Each row comes from the steps of one walk. Every step used is in the known rows, and no mark comes twice. Write the walk behind each row, first mark first.
(in the rows, 128 means zero)
Known rows
Z X Q W: [142  97 132 133  93  96  96 145 108 116 141  93 132  76 125 122 138 119
 163 153 152 134 166  91 145 121]
W T X Q Y Z: [148  99  60 173 184 122  73 120 117 117 150 134 138 101  39 138 132  79
 169 107 182 108  98 107  98 141]
Q Y A W T X: [156  71  95 165 161 134  93 118 112 144 145  99 120 167  40  86 140  99
 181  62 166 105  84 114 108 145]
A Y: [194 109 127 108 157 111 147 134 155 137 147  98 169 132 124  92 150 142
 161 115 139 118 144 114 134 155]
A X: [167 101 122 117 155 110 118 103 147 142 123 118 148 132 182 119 169 150
 147 138 132 121 197 116 169 150]
Y Q: [185 126 128 175 139 107 121 152 119 133 131 126 148 121 175 108 145 147
 155 129 136 133 158  96 111 140]
A Y Q: [197 118 140 160 126 115 129 150 136 128 149 118 153 142 109  81 131 119
 156 124 132 120 137 104  93 151]
W T X Q: [146 117  91 137 131 116  78 100 124 124 119 115 142  96 122 134 148 134
 159 117 166 128 116 105 104 164]
Z Y Q W T: [154 117 136 190 130  98 111 194  87 127 121  79 121 176  70 132 157  81
 159  87 140 128  73  65 113  99]
Y Q W T: [152 121 136 216 134 101  97 172  65 130 117  98 129 161 123 120 138 108
 150 114 143 122 119  80 108 123]
Z W Q Y T: [157  97 128 159 159 122 117 117  78 143 155 112 143 116  78 105 123  88
 128  97 152 135  78 109 121  99]
B X Q Y: [174  92  67 108  89 129 124 148  86 130 132 107 152  22  84 122 125 130
 163 163 151 124 208  95 165 105]
Y A: [184 108 108 130 156 100 131 137 149 140 141 111 143 132 195 122 170 175
 166  87 135 131 145 108 147 133]
Z Y: [184 112 114  94 163  99 157 162 159 141 132  87 150 122 140 135 185 139
 170  92 139 136 126  89 158 119]
A X Q W T: [132 100 114 157 108 108  67 107 105 128 116 106 130 135 107 138 136 104
 144 156 144 112 157 101 136 131]
Z W T: [154 110 113 119 208 105 108 145 122 143 121  92 145 123 123 130 168 139
 141 126 150 126  98  82 156 132]
T X Q Y Z: [166  93  63 161 170 123  89 118 139 111 167 145 147  71  52 116 131  93
 176 118 172 113 146 106 131 141]
Z W T X: [140  96 109 125 203 117  90 116 123 129 123  96 136 116  97 107 176 130
 148 101 160 123  86  81 161 148]
B X Q: [176 110  88  82 116 119 110 132 113 126 115 108 151  40 121 127 135 163
 161 165 142 130 212  94 163 132]
B X T: [164 103  91  75 219 126 123 126 119 127  96  92 160  72 135 126 160 148
 163 101 146 126 182  86 182 148]
T X: [169 104 111 128 168 114 122 116 135 129 131 107 149  98 154 107 173 155
 167  94 153 126 163 108 161 157]
B X Q Y A: [177  82  63 111  74 128 114 147 100 128 143 112 135  50  86 122 132 133
 173 125 145 125 189  95 157  94]
Q W T X: [138  98 118 180 169 107  97 133  81 125 119  76 131 146 100 113 167 119
 162  84 161 114 118  94 153 144]
W T X Q Y A: [145  91  67 162  94 125  84 117 117 127 144 124 122 104  85 128 140 106
 167  82 169 123  93 109  95 125]
Y T: [180 119 130 135 206 114 116 123 117 135 117 104 151 158 196 115 156 152
 155  96 154 134 143 118 120 156]
B X: [180 104 100  94 169 116 138 145 102 138 112  89 153  72 142 118 161 174
 163 140 137 126 202  94 191 131]
Z W: [175 101 117 101 191 107 122 141 143 136 136 102 153  94 143 108 168 154
 148 129 142 130 139  83 188 129]

Which walk is each row?
[143  86 125 166 157 134  97  94  78 131 153 112 132 107  47  83 132  78
 134  71 163 133  72 110 128 113]
Z W Q Y T X
[168 111 126 174 142 120 137 112  72 149 145 114 149 129 128 110 123 100
 140  85 152 135 107 134  92 116]
W Q Y T
[148 117 106 162 123 101  90 143  88 128 121  92 140 116 111 141 134 123
 156 138 154 119 127  91 121 128]
X Q W T
[151  74  88 134 173 132 111 100 154 134 132 128 139 140 130 116 160  96
 155  62 145 116 151 114 152 124]
Q Y A X T
[160 111 116 137 144 130  64  84 128 111 123 123 138 113 140 104 139 129
 159  97 170 135 133 118 102 170]
Y T X Q
[151 111 118 171 177  96 117 158  80 138 118  75 141 151 134 128 161 133
 156 109 149 115 127  93 145 130]
Q W T
[173  92  71 132 193 116  89 146 146 118 176 142 149  62  44 120 124  91
 157 145 162 114 122  82 155 109]
X Q Y Z W
[162  92  76 148  92 130 109 116 120 122 151 126 146  51  88 104 138 113
 164 124 166 126 157 108 132 130]
T X Q Y
[172 100 114 136 192 110  99 131 138 153 125  97 133 190 119 108 141 145
 177  83 147 113  91 109 107 157]
Y A W T
[163 109  94 122 118 116  93 102 147 118 135 124 146  65 129 113 148 147
 165 124 160 130 163 105 136 159]
T X Q
[184  99  79 158 226 108 135 158 128 135 161 124 157 111 108 124 149 115
 171 112 157 110 151 109 147 125]
Q Y Z
[134  89 110 166  94 104  54 107 119 126 127 112 112 165 109 138 144 105
 152 119 139 112 137 103 132 123]
Y A X Q W T
[177 112 132 134 154 106 132 107 120 157 145 109 155 122  96  95 116 140
 160 115 133 123 118 120 113 153]
A W Q
[151 101 124 180 134 130 117  88  72 136 147 116 139 120  93  97 129  90
 146  66 163 133 101 134  96 128]
W Q Y T X
[165 102 132 114 195 123 107 120 141 122 122  89 131 163 112 109 179 109
 170  43 161 139  89 103 129 144]
Z Y T X
[154  91 106 112 202 119  95  86 181 130 116 125 139 153 170 122 173 130
 155  64 135 122 150 109 152 156]
Y A X T
[159 107 117 108 141 126  79 104 149 110 124 108 128 127  95 118 155  99
 169  70 165 142  91 100 106 145]
Z Y T X Q
[165 106 131 145 193 127  93  98 117 122 117 107 143 150 161 101 165 139
 158  73 164 132 130 120 127 170]
Y T X
[154  82  99 135  71 111 107 140 132 127 162 123 124  69 135 127 135 116
 170 121 155 139 138 107 109 107]
Z X Q Y A
[153  81 117 120  68 101  81 132 160 119 145 105 111 150  66 132 160  91
 167 102 128 123 139  82 166  92]
Z Y A X Q W
[144  81  78 160 252 121  82 131 116 123 156 116 133 116  22 117 157  74
 158  92 175 105  65  84 156 130]
Q Y Z W T X
[170  92 117 127 140 108 109 103 162 140 133 123 131 158 186 118 175 155
 157 106 128 123 176 117 162 141]
Y A X
